Each row was made from one path, in order. Every step used is in the known rows, and no mark comes twice. Write each row's path.
In the rows, zero is written as 128.
Known rows
f > h > s > n: [129 114 116 131 185 135 145  96 102 113 154  79 126 137 131 109 117 138
 167  83 119 132 158 123  94  83 139 156 141 129  94 130]
h > s > n > e > c: [159 113 107 176 154 167 111  92 128 101 147 116 126 124 122  99  71 165
 165 108 119 122 133 119 167 171 146 125 161 129 114 161]
f > n: [137 119 115 131 120 129 124 121 123 115 142 154 149 140 137  99 132 126
 131 110 139 131 106 135 166 186 128 164 141 120 113 132]
q > h > s > z: [131 150 130 113 134 127 109 112  97 174 129 153 135 119 131 151 176 133
 145 141  84 108 130  84 142 136 128 185 140 133 108 175]
h > s > c: [135 123 164 137 128 136 133 105  98 168 127 168 112 117 133 150  87 162
 171  96  84 132 156 108 125 139 115 135 130 130  91 126]
q > h > s: [124  99 122 106 154 119 125 119  91 144 130 125 133 121 130 148 165 132
 121 131  66 119 125  98 118 133 133 155 136 119  92 152]
n > e > h > s: [150 114 129 129 142 163 110  99 120 169 140 167 146 122 134 130  77 133
 127 106 155 116 159 121 171 170 134 152 145 115 102 151]
h > s > c > e > z: [153 164 183 161 101 150 139  90 130 206 114 215  79 118 136 157 123 164
 222 100 120 116 129  94 115 123 101 122 152 126 125 175]
h > s > n > e > c > x: [164  99 124 176 153 181 105 108 134 106 114 166 146 123 110  97 112 180
 182 118 112 116 134 114 201 198 141 136 163 128 120 170]
e > n: [146 122 139 148 141 128 116 132 145  99 134  90 121 124 135 110 156 130
 146 127 137 120  86 128 143 130 122 131 139 131 132 131]
c > e > h: [142 130 151 139 100 133 151 116 150 180 118 182  98 120 108 142 104 128
 158 134 160 115 136 136 106 123 119 137 142 125 147 135]
s > c: [134 132 166 150 105 135 124 125 138 136 116 162 104 120 125 135  85 151
 152 117 106 135 146 117 127 138 112 129 118 138 130 129]
x > z: [115 153 142 122 121 124 137 117 131 124 121 134 133 126 128 131 145 132
 177 138 117 146 125 115 120 122 114 178 122 129 113 143]
h > f > n > s: [145 152 113 182  99 150 127 116 173 125 146 147 154 155 134  70 127 104
 113 124 140 128  87 156 203 196 156 170 147 109 145 125]
f > h > s > c > e: [140 115 174 149 140 144 180  83 118 186 123 169  79 128 128 154  83 160
 209  69  97 132 143 118  71  55 114 178 141 114  91 146]
q > h > s > n > e: [137  98 110 154 167 151 111  99 121  84 146  78 146 128 140 109 163 139
 117 133 102 123  96 101 150 168 137 141 164 129  97 177]
e > z: [137 170 135 130 114 136  98 131 148 146 124 161 119 127 135 122 145 126
 150 131 155 119 141 110 143 134 122 116 128 133 157 166]
q > h > f: [123 125 120 122  87 108 117 123 140 139 119 125 134 135 111 111 161 100
  96 154  72 124 109 129 110 118 154 143 122 127 161 139]
c > x > h > s > n > e: [136 111 139 187 152 164 125 103 137  85 107 147 191 111 133 107 204 166
 129 135 131 119 105 112 170 205 123  72 159 135 103 160]
h > f > n > e > c: [164 127 100 175  68 159 103  99 165 122 136 179 152 149 111  55  64 122
 131 110 128 125  97 156 200 205 170 171 146 108 159 154]
c > x > h > f: [120 141 150 160  73 122 135 127 155 141  75 195 180 121 103 104 200 125
 106 158 100 122 114 141 131 156 141  71 119 132 170 126]
e > c: [144 126 124 141 121 133 120 136 136 129 122 155 107 123 105 123  71 141
 153 126 106 123 151 128 137 133 139 130 122 126 146 139]
s > n > e > c: [155 123 112 189 131 164 104 115 166  71 136 109 121 126 115  84  69 150
 151 130 143 125 123 129 167 169 142 119 150 138 151 166]
f > n > s > z: [153 185 126 184 121 164 112 123 172 130 149 171 145 136 150  97 138 126
 145 131 176 112 103 121 234 210 125 207 152 125 133 168]
q > h > f > n: [130 117 106 128  76 111 114 116 136 129 133 147 157 147 119  79 167 100
  98 136  82 128  85 133 149 178 155 179 133 115 147 144]
s > c > e > h > f > n: [159 141 171 172  24 131 142  92 165 203 116 249 104 137 104  95  66 129
 177 107 130 128 126 148 137 178 132 170 143 125 163 123]
q > h: [124 111 125 119 133 115 120 139 131 113 123 120 127 123 125 135 160 119
 105 152  89 125 116 107 119 130 129 147 125 127 130 156]
h > s > n > e > z: [151 157 119 164 150 171  87  88 140 118 148 118 142 132 153  98 147 145
 162 110 168 116 122 102 175 174 130 111 167 134 125 187]
s > n > e > z: [147 168 122 176 128 166  83 110 180  87 141 113 135 132 146  83 145 133
 145 134 191 120 113 114 173 170 125 106 156 141 164 193]
e > n > s > h > f: [154 165 137 202  99 148 114 120 213 162 139 118 134 137 126 101 130 107
 116 154 151 115  89 138 206 147 151 126 141 143 182 122]
h > s > c > x > z: [127 136 195 132 120 150 132 108 106 168  88 227 137 113 122 151 144 183
 233 114  65 143 152  91 156 158  97 195 125 133  83 153]
x > h > s > n > e: [130 123 120 187 153 151 131  89 129  79 137  94 167 113 142 108 161 147
 112 125 137 123 104 117 134 179 129  62 158 132  97 152]

Which path is each row?
[139 122 129 128 143 133 117 106 107 148 146 135 128 126 119 123  98 141
 155 111 136 121 180 118 130 160 132 123 143 140 114 114] -> e > h > s > n
[144 144 121 177 126 155 125 124 188 151 152 176 150 137 137 111 107 124
 109 135 169 127 118 123 236 212 131 162 142 127 133 139] -> f > n > s > h
[129 111 120 107 176 134 150 103  96 155 145 118 129 136 132 132 107 130
 154  80 108 129 161 122 100  70 139 177 127 108  87 135] -> f > h > s
[118 130 127 165 148 123 143 104 108 102 132 102 153 113 128 124 172 146
 130 126 109 123 131 114  96 156 125  53 144 143 102 123] -> x > h > s > n
[154 121 150 169 127 132 153 116 156 121 128 108  95 124 129 123 172 136
 179 129 147 115  48 133 114 108 113 128 163 125 137 143] -> c > e > n
[157  98 184 170 130 132 148 105 130 145 120 137  77 109 130 151 167 163
 195 119  65 113  64  92 107 120 104 158 162 123  98 170] -> q > h > s > c > e > n
[130 132 137 163  63 125 132 121 151 127  88 220 200 131 110  75 204 128
 111 140 112 125  93 146 167 213 141 111 131 123 153 130] -> c > x > h > f > n
[156 167 186 212  57 157 148 108 210 200 109 211  79 130 108 126  57 129
 162 133 137 119 139 148 145 142 130 142 140 128 179 130] -> n > s > c > e > h > f
[156 149 192 206 104 165 152 128 201 173 115 207  68 115 118 147  55 147
 172 132 155 119 144 130 152 151 103 148 144 126 150 147] -> n > s > c > e > h
[144 122 175 160 113 141 169  90 109 188 117 182  86 120 128 162 107 166
 201  98  92 125 118 111 102 116 110 134 151 122  93 137] -> h > s > c > e
[132 161 201 189 123 173 130 141 189 122  85 209 127 115 128 132 137 169
 205 148 107 144 135 104 202 176  95 199 125 132 123 167] -> n > s > c > x > z
[135 143 114 141  53 123 121  95 154 192 140 192 165 151 117  89 113 105
 113 129 135 134 118 141 179 184 156 148 129 136 160 111] -> s > h > f > n
[156 116 166 152 120 168 105  97 129 181 130 202 123 115 132 139  35 155
 151  94 132 125 178 112 170 180 118 155 137 124 103 151] -> n > e > h > s > c
[145 170 149 152 104 138 134 114 159 167 118 176  94 126 128 132 165 131
 182 137 169 113 103 114 116 112 114 117 151 125 161 178] -> c > e > z
[142 125 114 176 140 160 112 107 159  67 144  82 140 132 137  90 128 135
 123 130 163 131 101 129 159 164 130 115 154 139 133 153] -> s > n > e
[160 201 129 180  65 158  96 114 189 189 141 215 147 146 126  77  97 100
 133 136 181 108 142 144 234 219 150 212 142 127 175 149] -> e > h > f > n > s > z
[115 153 132 159  71 110 138 114 146 136 105 144 158 124 114 107 161 108
  91 148 106 125 118 146  95 132 146  63 117 132 163 115] -> x > h > f
[148 140 125 149  74 152 102 102 169 166 125 169 149 138 114  91  75 103
 101 130 158 123 142 154 164 158 157 144 132 123 174 137] -> n > e > h > f
[151 114 143 142 120 147 115 149 146 135  91 210 129 121  94 120 109 160
 169 138  99 117 149 122 172 159 135 141 125 131 152 149] -> e > c > x
[133 161 191 224  75 156 133 137 206 134  71 217 150 111 113 112 153 145
 121 157  97 123 124 136 177 186 125  86 118 133 170 138] -> n > s > c > x > h > f
[128 146 190 179  49 128 129 125 165 151  63 229 157 114 102 115 157 149
 131 145  79 128 134 130 130 165 124  78 110 142 168 130] -> s > c > x > h > f
[140 108 108 153 188 165 134  79 126  96 160  72 143 139 140  93 105 139
 150  80 145 133 134 123 129 105 139 167 154 119  92 160] -> f > h > s > n > e
[131 103 162 126 133 125 121 117 103 152 122 160 108 114 128 154 121 155
 145 119  45 127 144  88 119 140 117 156 127 127  94 154] -> q > h > s > c
[131 119 117 140 155 133 131 102  95 118 147  91 133 133 135 118 141 148
 159 110 114 126 134 118 124 144 132 110 152 140  98 119] -> h > s > n
[148 140 107 164  58 151 108  80 177 173 144 186 180 152 128  76 101 107
  98 126 163 133  94 141 218 207 160 157 145 129 157 141] -> s > h > f > n > e
[135 170 129 180  86 149 127 114 198 190 132 156 139 140 119 118 102 104
  99 156 141 123 132 138 191 146 155 118 128 141 179 117] -> n > s > h > f
[159 143 177 212 142 160 117 144 197  94 130 114  94 117 144 118 106 152
 159 128 132 121  95 122 189 160 108 144 141 132 134 147] -> e > n > s > c
[157 157 160 195  63 156 109 120 193 166 132 220 125 139 121  82  41 121
 133 114 141 127 151 149 211 222 141 182 129 124 163 122] -> e > h > f > n > s > c
[143 113 101 153  82 141 102 100 159 107 140 144 172 147 130  63 153 102
  82 134 108 127  63 134 184 200 160 191 149 107 141 172] -> q > h > f > n > e
[162 110 182 170 152 142 168  88 133 157 130 132  73 123 133 135 109 160
 232  69 106 123 100 117  85  58 108 182 154 114  95 154] -> f > h > s > c > e > n
[166 131 196 212 142 172 110 155 203  97 100 164 116 115 134 114 145 170
 176 136 127 118  95 118 225 185 101 155 141 136 141 157] -> e > n > s > c > x
[156 137 140 192 167 155 119 144 187  82 142  77 115 125 144 109 148 127
 135 139 155 115  75 131 190 151 124 141 150 124 135 143] -> e > n > s
[151 146 181 216 119 164 164 119 191 143 116 168  74 121 134 145  99 154
 174 131 136 125  99 125 149 134 104 138 152 124 134 151] -> n > s > c > e
